Each row was made from one walk, in order. Every step used is in the known rows, and no mark comes twice. Write each row's walk.
Known rows
B N W: [ 1.03  0.17 -0.41  0.44  0.23  0.21 -0.55  2.18 -1.25 -1.42 -0.71  3.10
 -0.91  1.82  0.86 -1.28  2.54  0.93  0.89  0.28]
S B N W D E: [-1.09  0.21  0.98 -0.89 -0.71 -1.16  0.51  0.81 -1.10  4.85 -0.33 -3.47
 -1.50 -0.22  0.56 -1.86 -0.27  1.39  2.21  0.00]
B N S: [ 1.01 -0.70 -0.95  0.25 -2.36 -0.28 -0.22 -2.14 -2.95 -1.40 -0.69  1.66
  0.01  2.48  0.71 -2.10  3.83  0.70  1.73  0.43]
E B N S: [ 0.84 -0.96 -0.05 -0.91 -2.98 -0.18 -0.01 -2.00 -2.75 -3.58  0.83  0.93
  0.38  1.31  0.16 -2.60  4.23  0.12 -0.37  0.19]
B N A: [ 0.57 -2.14 -2.05  0.39  0.62 -0.66 -0.26  0.26  0.86 -2.78 -0.50  1.11
  1.83  2.15  0.73 -2.47  3.67  2.22  0.17  0.08]
W D S N A: [-1.13 -1.34 -2.16  0.54  2.78 -0.53  0.10 -0.23  3.11  2.08 -0.06 -1.42
  1.31 -0.83 -0.70  2.83 -2.77  0.24 -1.65 -0.23]
D S N: [-1.28  0.84 -0.25  1.24  1.86 -0.18 -0.35 -0.97  0.78 -1.10 -0.18 -1.91
  0.30 -1.43  0.24  4.15 -3.10 -1.02 -1.56 -0.26]
D S N W: [-0.73  0.80 -0.63 -0.17  2.22  0.29 -0.56  1.57  0.90 -1.16 -0.62  1.01
 -1.14 -1.43  0.55  4.55 -3.36 -1.21 -0.67 -0.22]
W D S B: [ 0.72  1.63  2.60 -0.16  2.26  0.36 -0.02 -1.60 -1.10  3.84  0.14 -2.35
  0.24 -2.40 -1.23 -0.15 -4.46 -0.67  1.52  0.15]
N W: [ 1.65  1.03 -0.06 -0.97  0.74  1.25 -0.78  1.96  0.09 -1.88 -0.39  4.33
 -1.36 -0.17  0.88 -0.95 -0.15 -0.73  0.36  0.29]
E W D: [ 1.53  1.48  0.66  2.02  0.15  0.30  0.32  0.28 -0.22  2.63 -0.93  2.77
  0.35  0.91 -1.74 -1.25 -1.61 -0.58 -1.94  0.28]
N W D S: [ 2.02  1.61  0.19  0.74  2.41  0.65  0.64  1.79 -1.05  4.72 -0.41 -0.38
 -1.33  0.12 -0.94 -0.94 -5.73 -0.77  0.36  0.30]
S N: [-1.58  0.43 -0.37  0.76  0.51  0.36 -0.81 -1.07  1.98 -1.77  0.28  1.26
  0.16 -1.37  0.42  3.51  1.27 -0.94 -1.79 -0.06]
E W: [ 1.67  1.36  0.60  1.15 -0.24  0.15 -0.79  0.13 -0.58 -3.87 -1.55  3.65
  0.79  0.47 -0.15 -0.76 -1.03 -0.50 -1.92  0.07]
E W N: [ 0.76  0.95  0.46  2.36  0.29  1.51 -0.44  0.49  0.32 -1.55 -1.61  3.10
  0.36  0.69 -0.39  4.98 -0.83 -1.27  2.81  0.02]
E B: [ 1.31  0.78  1.31 -1.19 -0.54  1.03 -0.08 -0.25  0.14 -4.40  1.86  0.78
  0.67 -1.38 -0.23 -2.70  0.96 -1.27 -2.83 -0.03]
S B N W D: [ 0.02  0.42  1.32  0.08  0.71  0.45 -0.06  1.08 -0.92  4.88 -0.05  1.97
 -1.02  0.08 -0.92 -0.68  1.94  0.69  1.76  0.38]
E B N: [ 0.42 -0.11  0.89  0.16 -1.11 -0.11  0.03 -0.04 -1.30 -3.76  1.42 -0.36
  1.08  1.01 -0.12 -2.83  3.94  0.53 -2.11  0.05]
W N A: [ 0.58 -1.70 -1.82  0.13  1.53  1.44 -0.23  0.47  2.87 -1.27 -0.46  2.47
  1.15  0.52  0.40  2.80  0.80 -0.08  3.81 -0.11]

Write each row's walk
[ 0.95 -0.30 -0.76  0.16 -1.40  1.81 -0.30 -2.02 -0.90  0.05 -0.60  2.56
 -0.85  0.95  0.43  3.26  1.01 -1.57  5.44  0.22] -> W N S
[-0.33  0.26  1.83  0.09 -0.10 -0.17 -0.87 -1.53 -1.64 -1.51 -0.08  0.15
  0.90 -0.27  0.38 -0.82  3.75  1.10  1.83  0.23] -> S B N
[-2.28  0.13  0.49 -1.68 -0.99 -0.40  0.84  1.26  1.70  1.24  1.78 -2.81
 -1.32 -2.12 -0.02  0.63 -1.26 -0.87 -3.12 -0.44] -> S N W D E B
[-1.34  1.15  0.05  2.70  1.73 -0.51  0.08 -0.34  0.68  2.53 -1.03 -1.02
  0.55 -0.75 -1.61  4.74 -4.70 -0.94 -2.86 -0.26] -> E W D S N
[-0.86  0.60 -0.40  0.71  1.04  0.96  0.31  1.54  1.93  4.69  0.33  2.83
 -1.53 -0.79 -0.88  2.85 -0.01 -1.04 -1.15  0.18] -> S N W D
[ 0.18  0.76  1.25 -1.24 -1.60 -0.36  1.16 -0.08  0.09  1.30  2.02 -4.24
 -0.24 -1.13 -0.35 -3.89 -1.83 -0.51 -2.62 -0.17] -> W D E B
[ 0.46  0.92 -0.23 -0.75 -0.44 -0.37  0.92  1.61  0.00  4.57 -0.26 -2.30
 -2.15  0.12  0.58 -2.72 -3.00  0.18  0.62  0.08] -> N W D E
[-0.13 -1.05 -0.09 -0.95 -3.81 -1.33  1.12 -1.87 -2.79  1.57  0.90 -3.56
 -0.41  1.68 -0.02 -3.91  2.16  0.79  0.10  0.06] -> W D E B N S
[-2.00  0.45 -0.60 -0.35 -0.28 -0.74  0.81  1.25  1.44  4.54 -0.04 -2.53
 -2.18 -0.79  0.58  1.13 -2.31 -0.12 -0.44 -0.26] -> S N W D E
[ 0.70  0.15  1.58 -2.37 -1.36  0.76 -1.28 -3.43 -1.50 -2.09 -0.11  1.99
  0.01 -1.90  0.69 -0.20  1.13 -0.99  2.96  0.22] -> N S B
[-1.32  1.06 -0.21  1.80  2.14 -0.16  0.45 -0.88  0.91  4.10  0.20 -2.36
  0.00 -1.19 -1.11  3.67 -3.87 -1.01 -1.78 -0.07] -> W D S N
[-1.18 -1.46 -2.16 -0.04  2.69 -0.63 -0.53 -0.35  2.93 -2.67 -0.48 -0.94
  1.58 -1.08  0.60  3.12 -2.21  0.20 -1.44 -0.36] -> D S N A
[-1.39 -1.92 -2.29 -0.43  1.40 -0.07 -0.80 -0.41  3.89 -3.23  0.06  1.98
  1.43 -0.94  0.72  2.59  1.67  0.23 -1.72 -0.24] -> S N A
[ 0.38  1.17  0.31  0.31 -1.34 -1.27 -0.31  0.15 -0.72 -3.38 -1.80 -1.28
  0.23  0.29  1.04 -1.56 -2.85  0.28 -1.28 -0.17] -> D E W
[ 0.19 -0.18 -0.60  0.24 -2.86  0.10  0.08 -1.48 -1.41 -1.17 -2.14  0.05
 -0.65  1.20  0.91  3.68 -1.61 -0.95  4.75 -0.18] -> D E W N S
[-0.15 -0.14  1.49 -1.22 -0.94  1.70 -1.04 -3.18 -0.88 -0.25 -0.32  2.18
 -0.40 -1.65  0.35  4.39  1.29 -1.50  6.63  0.13] -> W N S B
[-0.27 -0.19  0.41 -1.39 -1.28 -0.75  0.19  2.37 -1.10 -3.08  0.56 -1.74
 -1.05  0.57  1.26 -2.58  1.57  0.89 -0.70 -0.19] -> D E B N W
[ 0.79  0.17  0.53  0.16 -0.14  0.49  0.71  2.28 -0.78  3.03  1.15  1.65
 -0.89  1.04 -1.39 -2.35  2.18  0.13 -1.21  0.25] -> E B N W D
[-0.50 -2.16 -0.30 -0.96  0.87 -0.64 -1.13 -0.81  0.79 -3.00 -0.30  1.05
  2.15  0.06  0.75 -0.99  4.03  2.29  1.54  0.02] -> S B N A
[ 0.25 -2.39 -1.06 -1.00 -0.11 -0.53 -0.03  0.52  1.16 -5.13  0.95  0.50
  2.47  1.07  0.23 -3.00  4.28  1.65 -2.05 -0.16] -> E B N A
[ 1.13  0.84  0.80  0.67  1.34 -0.06  0.96  2.14 -1.75  3.18  0.68 -1.67
 -0.61  0.66 -1.42 -1.40 -2.74  0.12 -1.00  0.06] -> E B N W D S
[-0.61 -2.44 -1.23 -0.72 -0.79 -1.61  1.02  0.56  0.96  0.01  1.12 -3.67
  1.43  1.21 -0.05 -4.20  2.08  2.31 -1.60 -0.16] -> W D E B N A
[-0.56 -0.09  0.81  0.44 -1.99 -1.37  1.25  0.02 -1.29  1.52  1.49 -5.17
  0.25  1.10 -0.27 -4.23  1.65  1.30 -1.81 -0.09] -> W D E B N
